Each row was made from one walk, in order. Every step used is in the known rows, and no mark comes twice. Write each row's walk.
In the rows, zero is written as 128.
Known rows:
U-G-H-E: [121 165 107 130 120 101 123 136 174 139 130 190 135 127 123 140 133 103
 127  93 136 138  27 149 120 126 113 109 135 132 133 129 144 108 136 100
 119 120 112]
X-L: [124  68 151 123 161 135  65 104 127 137 133 108 123 126 121 126 104 159
 119 171 102 134  60 107 137 139 128 115 117 121 126 141 133 108 115 108
 108 124 119]
Z-A-H-T: [132 131 113 151 141 121 183 119 119 117 129 105  99 138 134 120 159 149
 116 136 132 130 185 127 123 163 125 157 145 134 130 107 114 119 192 148
 147 129 131]
L-Y-E-H: [118 167 160 107 126 119 167 134 116 133 130 127 115 132 118 129 115 129
 121  77 139 143  80 140 141  91 134 162 130 137 114 145 114 122 136 129
 156 122 150]
A-X-L-Y: [109  95 160 103 152 125  72 104 121 134 120  79 142 116 132 127  98 129
  86 150  99 127  87 122 136 111 127 164 118 138 122 142 111  85  93 131
 124 137 174]
N-U: [137  92 140 133 124 121  60 120 124 126 129 109 137 138 144 131 137 131
 132 124 123 121 128 123 134 133 126 116 129 132 138 130 122 142 105 118
 116 124 134]
Z-A-H-G-U-T: [129 127 104 131 120 131  92 135 112 112 119 134 136 132 154 124  89 117
  95 184 136 121 252 144 111 172 117 119 132 135 134  95 128 125 138 137
 150 157 131]
T-H-G-U: [130 148 108 110 134 151  62 146 134 130 142 163 131 127 161 138  94 105
 118 135 131 121 207 128 118 134 120  84 134 132 130 124 141 141 118 121
 112 127 107]
N-U-G-H: [140 138 113 127 101  99  47 128 158 139 119 126 166 138 150 135 148  89
 118  88 131 121 137 148 122 135 111 105 129 151 131 136 130 120 123 112
 127 122 141]
U-T-H-E: [131 151  97 128 113 126 123 114 127 131 149 164 125 125 137 128 101  90
 135  84 140 134  68 141 131  94 133 125 119 121 133 130 121 125 137 127
 120 123 107]
Y-E-H: [140 146 152 123 134 126 157 134 122 122 126 139 118 136 105 132 129 139
 138 103 141 152  81 120 136 109 135 141 129 132 124 142 135 139 149 118
 141 125 117]
Z-A-H-J: [128 116 120 155 148 137 168 149  92 103 106 118  88 133 124 118 166 142
 106 168 131 129 181 111 120 151 123 135 123 128 119 106 114 130 151 127
 128 134 146]
A-X-L-Y-E-H: [123 138 160  97 149 125 140 116 117 115 117  94 142 119 123 129 118 120
  87  97 122 141  66 125 135  73 132 194 113 133 107 154 121  82 111 141
 154 142 172]
L-Y-E: [108 134 165 108 146 110 128 124 132 141 128 119 100 133 124 129  72 150
 140  90 119 144  80 131 136  97 129 149 132 136 127 149 106 110 116 129
 149 131 161]
A-X-L-Y-E: [112 106 160 102 167 119 104 110 131 122 118  78 129 121 128 129  86 134
 110 101 104 144  72 118 130  82 124 177 112 131 120 156 105  68  93 131
 143 148 183]
Z-A: [127 110 142 134 131 111  91 126 109 126 114 117 119 146 122 140 120 140
 112 146 121 129 140 110 132 149 132 119 148 130 134 104 109 140 152 114
 124 122 133]
E-H: [137 131 150 124 122 132 125 131 117 133 128 127 126 132 111 130 153 136
 115 149 136 129  82 124 142 139 137 128 131 136 127 126 148 150 150 111
 121 108 109]
L-Y-E-H-J: [114 155 145 120 129 136 230 146 101 117 123 147 110 123 104 126 126 136
 124  95 145 139 112 134 129  85 132 152 112 128 115 150 114 136 123 139
 150 127 151]
L-Y-E-H-G-U: [117 179 140  91 127 136 143 154 133 123 130 171 135 127 134 138  83 118
 115 102 146 134 171 151 121 112 119 130 134 132 124 137 136 133 108 134
 159 141 140]
Q-A-X: [139  78 158 127 147 121  75 132 116 131 121 109 137 134 127 131 146 163
 111 168 117 116 188  95 129 134 137 128 138 123 130 104 111 121 115 101
 124 128 157]
A-X: [132  94 149 129 143 122  92 124 125 125 117 101 131 126 120 128 121 131
 116 171 119 125 131 115 132 130 132 139 128 142 140 123 130 127 108 112
 106 130 142]
E-H-T: [138 128 125 133 118 130 203 111 123 131 141 142 126 129 106 123 161 154
 128 133 141 126 120 131 133 143 137 142 141 131 136 129 145 158 169 136
 131 108  98]
Q-A-H-E-Y: [119 140 140 139 130 139 163 168 130 129 146 120 104 129 148  99 173 157
 148 103 133 129 139 126 134 143 126 160 163 100 105  93 121 101 130 144
 134 144 140]
J-H: [135 105 126 129 104 164 106 120 120 130 116 134 113 132 114 129 119 112
 133 152 134 133 126 120 142 159 131 123 141 146 137 126 150 119 140 124
 114 107 104]
Y-E-H-J: [135 136 139 135 140 140 218 152 108 104 116 149 108 128  91 131 145 150
 142 119 147 139 101 116 126 101 134 132 111 119 120 143 136 151 130 123
 130 129 121]
X-L-Y-E-H: [116 140 157 101 148 128 143 117 122 129 132 112 129 126 123 125 104 141
 107  86 122 149  31 130 141  88 130 162 117 127 106 161 121  94 129 135
 157 129 152]
A-H: [131 116 149 135 148 133 109 131 124 135 132 103  96 129 136 107 141 140
 127 172 120 134 108 121 137 145 124 136 132 142 121 129 134 113 142 125
 120 128 133]
T-U: [134  99 147 135 138 135  97 131 128 140 123 110 114 129 125 136 137 140
 147 175 113 125 106 108 131 136 135 102 122 113 136 125 134 154 107 123
 113 125 128]
Q-A-Z: [134  72 166 143 141  90  55 134 133 146 144 121 115 142 118 121 169 201
 123 169  95 116 169 124 144 164 135  91 135 117 121 104 119 113 139  90
 129 133 139]
U-T-H: [137 132 120 125 108 122  83 106 114 143 140 118 131 130 141 123  93  97
 129 126 127 126 147 129 139 111 139 121 116 136 133 134 114 141 142 124
 119 120 117]
Y-E-H-T-U-G: [138 173 108 142 133 109 249 133 143 114 121 142 151 125 103 132 190 139
 164  81 139 133 115 135 115 104 133 141 127 117 118 134 132 157 146 146
 152 130 117]
J-H-T-U: [139 113  96 149 101 170 181 113 130 126 122 134 109 122 114 136 146 115
 159 140 138 124 165 121 126 153 133 130 130 119 142 128 157 144 143 168
 127 112  97]
Y-E: [128 114 153 129 160 119 111 126 135 128 128 128  96 141 112 133  96 154
 150 128 125 151  86 117 132 113 129 124 129 130 131 142 120 123 122 111
 129 130 130]
J-H-G: [131 123 108 122 107 172 102 132 119 128 119 167 139 128 126 132  95 122
 121 152 136 127 162 129 136 168 134  97 144 149 142 114 136 115 125 127
 108 118  88]
X-L-Y-E: [106 106 159 108 166 121  96 105 130 134 130 102 110 129 129 127  65 158
 124  94 104 147  30 122 136  92 125 156 117 125 118 163 110  80 111 126
 147 133 162]
Z-A-H: [131 133 134 142 142 126 108 136 108 119 119  98  96 142 137 120 152 135
 102 155 124 135 144 117 132 156 125 143 144 145 119 102 119 116 168 128
 136 135 143]
U-G: [120 116 142 130 138  98  96 125 138 137 120 134 151 130 112 126 141 142
 138 139 111 127  79 128 132 143 126 104 135 149 123 125 124 127 122  97
 106 117 121]
N-U-T-H: [146 126 108 127  95 122  50 107 111 133 144 108 159 131 163 128 117  85
 128  88 135 115 163 139 134 102 131 125 112 140 135 133 104 149 122 136
 127 125 133]
H-G-U: [126 105 132 116 138 141  74 145 140 133 131 159 129 128 135 138  80 138
 125 185 124 122 196 129 117 164 118  82 136 129 145 122 147 141  96 113
 113 136 108]

Which walk is each row?
[125 122 136 138 137 107 116 137 136 136 109 122 151 126 116 134 157 125
 149 154 108 119  97 121 126 132 129  96 123 126 121 124 128 151 106 106
 112 125 130] : T-U-G
[107 185 111 126  96 103 150 155 172 138 130 141 147 126 135 122 121  89
 147  64 136 133  68 159 125 142 116 131 151 124 123 116 139 110 122 128
 118 135 121] : U-G-H-E-Y
[108 101 150 108 147 111  74 109 104 119 107  72 147 127 137 141 105 119
  63 124 102 123 121 117 130 120 127 172 128 137 119 112  95  82 112 127
 140 136 188] : Z-A-X-L-Y
[104 135 138 126 119 130 161 147 138 131 145 124 121 129 125 119 115 127
 160  88 131 138  66 138 135 138 129 143 152 111 128 110 129 133 107 138
 109 133 115] : H-E-Y
[131 161 119 113 133 149  78 136 119 140 142 150 144 132 160 131 101 115
 112 119 128 125 149 123 132 134 135  88 135 139 128 121 111 132 126 109
 104 120 103] : T-H-G
[134 115 104 118 110 175  76 144 133 121 117 172 132 126 135 139  82  99
 123 176 144 124 221 133 120 174 117  95 144 141 142 119 167 123 110 135
 117 126  91] : J-H-G-U
[139  87 128 133 102 114  61 101 118 130 127  98 151 132 137 127 111 114
 132 141 125 116 143 138 132 126 131 120 115 135 147 132 109 146 102 128
 128 127 132] : N-U-T
[146 108 125 157 150 145 169 134 128 133 141 102  97 129 152 115 201 180
 149 165 122 113 210 104 122 143 132 134 133  96 123 114 125 132 156 158
 153 134 136] : Q-A-H-T-U
[135 132  84 150 100 142 197 122 138 123 111 132 151 117 110 131 172 111
 160 123 130 118 159 131 120 154 130 124 130 131 129 125 138 133 138 155
 126 110  99] : J-H-T-U-G
[130  70 151 120 163 130  61 107 130 121 115  79 136 120 119 127 114 139
 101 179 102 131  85 104 131 127 128 144 116 127 128 135 133  91  99 114
 102 137 143] : A-X-L
[114 169 106 124  91 124 154 130 125 132 154 127 138 122 147 108  91  79
 160  58 141 129 117 151 134 103 136 151 138 115 123 115 120 128 120 154
 119 138 115] : U-T-H-E-Y
[113 189 105 134  96 117 163 162 174 139 124 132 149 123 139 130 144  80
 162  80 133 129  90 150 119 124 117 125 141 105 120 115 143 132 101 140
 123 142 128] : T-U-G-H-E-Y
[125 127 115 149 139 105 183 118 149 131 125 123 152 123 115 130 170 147
 161 138 109 114 132 127 116 139 130 110 129 118 135 126 127 153 130 137
 123 122 120] : H-T-U-G
[141 126 119 122 112 122  64 110 127 135 137 128 124 124 143 130  83  78
 133 157 133 123 196 135 124 119 122 112 114 129 136 137 142 150 128 133
 129 132 122] : G-U-T-H
[137  52 157 124 169 129  40 117 119 127 119  86 144 125 135 131 145 174
  97 184 101 118 139  89 130 125 132 133 124 110 125 118 115  94 104 107
 125 134 154] : Q-A-X-L
[131 108 127 134 126  98  64 126 136 127 121 110 176 136 135 129 163 121
 131 102 118 118 124 137 127 134 122 111 134 148 125 125 110 139 103 103
 115 119 135] : N-U-G
[129 124 109 136 117 139 145 116  98 125 132 133 122 118 121 124 111 112
 136 137 131 116 166 128 126 101 135 110  99 127 133 136 115 147 123 127
 113 126 120] : U-T-H-J
[139 145 128 132 133 122 229 121 132 121 137 148 109 134 102 129 145 164
 148  88 149 146 107 132 129 117 135 158 133 121 131 141 134 146 166 145
 149 122 103] : Y-E-H-T
[127  98 123 116 122 130  72 121 131 133 128 156 145 124 130 130  54 127
 129 201 128 118 203 143 118 158 124  82 122 127 153 121 139 146  94 120
 123 146 110] : H-G-U-T
[130 158 109 127 132 139 119 135 137 133 151 176 108 126 143 133 131 105
 134  76 140 138  37 125 132  98 129 126 131 119 123 128 131 120 146 112
 111 115 107] : T-H-E
[131 147 107 117 113 136  81 114 106 138 145 147 160 129 155 124  70 108
 119 131 127 116 159 139 132 127 139  93 119 139 138 125 107 133 125 118
 114 133 104] : U-T-H-G
[118 168 135 113 121 119 237 117 126 130 143 140 109 127 117 123 121 145
 134  55 145 139 107 146 133  99 134 175 134 133 125 150 123 134 162 158
 167 120 137] : L-Y-E-H-T
[120 135 117 140 124 119 145 142 143 131 110 154 135 126 112 133 141 120
 123 143 130 122 136 137 118 141 113  87 110 143 132 142 132 134 124 101
 114 121 124] : U-G-H-J
[132 117 137 134 126 149 196 144 101 117 122 142 121 124  97 127 163 144
 119 160 141 125 123 120 131 132 136 116 115 124 126 129 139 169 129 123
 110 115 112] : E-H-J
[136 131 119 111 102 139 113 134 119 128 127 166 165 119 125 127  93 112
 111 188 148 116 199 150 123 153 131  96 125 133 140 121 153 165 114 125
 133 138 100] : E-H-G-U-T
[135 112 101 135 118 136 129 125 113 118 131 138 115 117 131 129 102  90
 137 164 139 116 243 133 111 110 118 103  98 119 135 140 143 166 112 135
 120 135 125] : G-U-T-H-J
[112 169 124 124 100 130 142 149 162 141 141 143 108 129 139 123  96  94
 142  91 145 138  85 148 130 144 116 140 153 113 133 121 153 123 125 141
 122 136 117] : G-H-E-Y
[145 144  84 133  94 124  90 113 124 120 153 148 150 127 163 132 128  74
 135  50 147 125 100 147 126  84 128 135 115 120 131 132 110 132 124 135
 125 126 118] : N-U-T-H-E
[126 150 109 146 121 129 152 150 145 131 103 137 143 119 115 140 164 107
 139 159 125 115 143 127 111 126 119  81  99 120 127 136 139 150 107 123
 118 133 135] : T-U-G-H-J
[125 118 125 141 121 142 123 134 132 135 118 141  95 129 121 136 114 126
 120 171 137 129 149 123 121 137 119  98 110 127 141 142 151 140 128 116
 117 125 128] : G-H-J
[137 135 110 140 113 134 144 117 160 148 132 129  98 130 138 139 129 121
 146 146 131 123 169 128 119 143 126 112 120 110 150 141 156 148 151 154
 138 125 119] : G-H-T-U
[127 141 124 142 145 133 156 138 141 125 146 147  87 124 127 114 147 138
 134 131 136 143  43 131 130 128 118 146 134 128 120 122 136 101 140 123
 122 128 116] : A-H-E
[135 107 100 140 101 161 172 105 130 128 127 142 107 127 111 127 124 127
 147 134 140 131 163 127 131 164 128 138 145 137 144 130 151 122 161 149
 123 107  88] : J-H-T
[136 128 114 160 151 115 189 136 138 131 130 116 134 125 141 112 227 178
 153 137 118 109 197 114 115 141 127 126 137 110 110 109 115 128 147 145
 148 130 140] : Q-A-H-T-U-G
[112 115 146 107 159 107  98 114 114 107 105  76 131 134 134 142  89 128
  84  96 109 141 105 116 124  85 127 189 124 127 116 126  87  65 115 134
 158 149 200] : Z-A-X-L-Y-E
[131 159  92 160 137 102 201 134 128 111 115 101 136 130 133 123 204 133
 131 121 123 116 179 125 111 149 124 144 135 128 112 100 112 128 169 156
 146 134 140] : Z-A-H-T-U-G
[112 157 146  92 148 143 135 125 115 125 136 142 149 123 138 126  84 153
  92  81 122 142  64 140 136 102 132 140 120 129 110 150 116  87 111 127
 149 137 138] : X-L-Y-E-H-G
[143 137 123 140 117 137 215 124 124 130 136 130 128 125 116 130 179 141
 142 142 136 118 138 122 128 132 141 131 126 109 133 127 149 178 158 154
 135 116 103] : E-H-T-U
[135 153 110 142 121 118 226 128 136 125 124 129 165 118 105 131 202 129
 142 123 132 115 130 134 121 132 137 121 129 126 121 124 142 171 147 139
 128 115 106] : E-H-T-U-G
